Each row was made from one path, in order. Every step used is in the known rows, and no mark comes twice. Write each row's path.
Known rows
kigunem, lotibi: [  8  -8  18   7   9   6  -1  13  -1   6  -2  -8  -2  -4  -1  16  15  -3
  28 -12 -26   0  -8  -6   8]
lotibi, fivi, bemir, dezu: [ -8   2  12   0 -17  -5   8 -28  -4   4   1   0  -2  -9   3   7  21  13
  15 -21   0  -6 -44 -11  -1]
dezu, fivi, bemir: [-20  -9  25  -3  12 -11   0 -13  -3 -11  -8   0   2   7  -4  -6  10  32
  37  -3  -8 -10 -15   2  16]
bemir, dezu: [-14  -3   8  -2 -11  -8   0   5  -4   3   1 -12  -5  -4   6  10  11 -13
   7 -14 -17   0 -23  -5  -6]
lotibi, bemir: [ -6  16  10 -14  -4   3  -5 -11   8  -2   8   7   4 -12 -12  -2   4  -1
   0  -8  21 -10 -22 -13   7]
fivi, bemir, dezu: [-16 -10  13   0 -15 -10  -5 -12  -9  -2  10 -12  -9  -3  -7  -1   7  12
  13 -17  -7   0 -36  -4  -5]
foget, lotibi, bemir: [-22   4  -1 -13 -13  12   8  -3  -1  -4   3  -6  10  -9  -5 -10  22  -1
  -7 -23  16  -4 -15 -12  17]
fivi, kigunem, bemir, lotibi, keso: [-20 -22   3  -9   3  18  -2 -15   4  -1  19   0 -13 -16  -9  18 -22   0
  19  -4  -3   1  23 -22  24]
nofal, bemir, dezu, fivi, kigunem: [-15   6  30  -3   8 -13  -2   8  -3 -14 -12   9   5  -4  19  33  18  14
  43   1 -56  -1  -4  -5   5]
fivi, bemir, lotibi, keso: [-36 -25  -4  -3  -9   6  -3 -13  15  -8   9   0 -12 -18 -25 -17 -16  25
  26   0  16  -6  -5  -7  20]
nofal, bemir, muma: [ -6   5  21  15  13   2 -14   5  19 -17   3  17   1  -8  -3  20   8   6
  28  -9  -5  -2  -9 -17  30]
nofal, bemir, lotibi, fivi: [ -8  21  10  -5   3  17   6 -16  19 -20  -3  31   9  -9   5  22  14  17
  23  -1 -10  -9 -16 -22  14]
fivi, bemir: [ -6  -8  17  -4   0  -5  -3 -16  -6  -9  10   3  -2  -4 -13  -6   1  21
  18 -12  12  -5 -20  -8   9]
fivi, bemir, muma: [ -9 -12  16  11   4  -7 -14 -18   6  -1   4   6 -13  -9 -18   3   2  20
  21 -17  13  -1 -19 -12  25]
dezu, fivi: [-19   0  20  -3  22  -3   5   4   3  -3 -12   0   4   7  13   5  15   9
  30   0 -22  -9  -1  -1  14]
bemir, dezu, fivi, kigunem, lotibi, keso: [-22 -24  19   2   0  -2   6  24  -2  21 -17 -17 -10 -22  11  21  12   2
  58   1 -59   3  10   2  12]
lotibi, keso: [-20 -15   4  -2  -1  11   8   5  16  -2   9  -6  -3 -17  -4  -5  -2   1
  19   1  13  -8   5  -8  17]
kigunem, fivi, bemir: [ -4   7   9   1  15   0   6 -21 -18  -4   6  -3  -6  -4  -2  -2  -1  20
  22  -3  18  -9 -30  -3  11]
fivi, kigunem, bemir, dezu: [  2  -6  20  -4  -5   0  -4 -12 -26   5  15 -13  -6  -4  10  33   2 -14
   8 -21 -22   8 -11 -15   0]
nofal, bemir, lotibi, keso: [-29 -10  -1  -2   1  15  -3   8  33 -25   9  10  -1 -19 -11   1  -9   6
  31   8  -3  -7   2 -13  25]
nofal, bemir: [ -1   7  20   0   8   3  -4   2   9 -27   7  12   9   0   3  14   8   5
  23  -5 -10  -6  -9 -13  14]

Which path is each row?
[  3  -8  24   7  14   6 -14 -16  -7   8   9   6 -13  -8  -1  38  -5  -7
  17 -22  -6   1   9 -28  29]
fivi, kigunem, bemir, muma
[-20   6  -2  -4  17   0   1 -22 -12  -3   4   2 -11  -6 -11   1  -5  25
  19  -5  10  -8 -24  -5   8]
kigunem, fivi, bemir, lotibi
[  9  -3  22  -6  10  10  -2 -20 -16   2  14   0  -2  -1   3  29  -6  -3
  14 -15  -9   1   5 -21  13]
fivi, kigunem, bemir
[ -9  -5  10  -1 -11   6   0  -4 -15  -4  18 -27  -5   3   8  16   8 -23
  -1 -25 -10   7 -33 -12   2]
kigunem, bemir, dezu
[ 17  13  25  -4   5  17  12 -34 -16   1   6  14   4  -6  14  38   8   1
  15 -14  -8  -5  -3 -28  17]
lotibi, fivi, kigunem, bemir
[ -4  -3  31  -6  23   5   5 -14 -19  -1   0  -1   0   6  13  30   4   9
  32  -7 -29  -1  11 -14  20]
dezu, fivi, kigunem, bemir
[-23   7  22   0   5  -5  -1  15   6 -23  -9  -5  10   5  19  15  23   8
  36  -3 -41  -1 -24   2   8]
nofal, bemir, dezu, fivi
[ -6   5  15  13  19   0  -3 -18  -9   8   0  -2 -16 -10  -7  10   0  21
  26 -10  21  -5 -26 -10  28]
kigunem, fivi, bemir, muma
[  1  11  31  -9  14  -3  -9   0  -1  13 -17   7   5 -13   0  22  18  11
  46  -1 -34  -5   0  -7  13]
dezu, fivi, kigunem, lotibi, bemir
[ -9 -20  26   3  17   5   2  14   5  16 -15  -4  -6 -19   7  18   8  12
  61   8 -43  -4  26  -3  24]
dezu, fivi, kigunem, lotibi, keso
[-14  -5   2  -5   7  13  -6 -16  -5 -10  14  -5  -5   4  -7  16  -6  -5
   3 -17  -4   1 -10 -17  14]
kigunem, bemir, lotibi
[-33 -28  -4  -1 -15  21  14  12   5  -2   2 -16  -3 -15   0 -15  10   1
  12 -10   7  -3  10 -12  26]
foget, lotibi, keso
[ 15  -7  25   4  12   0  -5   5  -9  16  -7   5  -4 -12   2  31  11   2
  34  -8 -41   2  12 -13   3]
fivi, kigunem, lotibi
[-46 -26   3  -6   6   4   2  -8  14 -10  -1  -3  -9  -9 -12 -15  -7  36
  42   6  -4  -8   0   1  26]
dezu, fivi, bemir, lotibi, keso
[  7  13  21  -9   6   6  11 -23  -2  15  -7  25   3  -9  13  31  14  10
  22  -3 -14  -7   5 -22   8]
lotibi, fivi, kigunem
[-20  13  20 -16  -2 -12  -3  -4  -2  13 -12   0   2 -15   6  18  14   5
  24  -5 -24  -3 -12  -7   1]
lotibi, bemir, dezu, fivi, kigunem
[-19  -5  18  -3   5   3   5  -2 -13  -6   2 -27  -2  11  20  17  18  -9
  19 -19 -26   5 -28  -3  10]
kigunem, bemir, dezu, fivi
[-11   2  25  -8  20 -10   5  -1  -7   5 -15   9   1   2  11  22  10  15
  36  -1 -34  -7  19  -6  11]
dezu, fivi, kigunem
[-24   1   2  -2 -13   9  -3  -1   7   3  -3   0  -1 -14 -10  -4  19  -2
  -3 -30  20  -1 -11 -21  34]
foget, lotibi, bemir, muma
[  7  -3  19   8 -18  -1   3 -18  -7  10  -6  -7  -6 -11   1  18  29  10
  31 -23 -21   1 -47  -7   0]
kigunem, lotibi, fivi, bemir, dezu
[-26  -2  15  -7   2 -12   2  14  -3   4 -14 -19  -2   3  19  10  23  -2
  25  -7 -32  -2 -21   3  -1]
bemir, dezu, fivi
[-19   6   8  -4   5   7  -9   0  15 -29   7  19   5  -5  -8  13   0  13
  21  -3 -15  -5  -5 -12  10]
nofal, bemir, lotibi
[-16   8  19  -6  -3  -5  -3  12   1  11 -12 -21   3  -6   2   9  30  -1
  30 -12 -30  -1 -37   3   3]
kigunem, lotibi, bemir, dezu, fivi
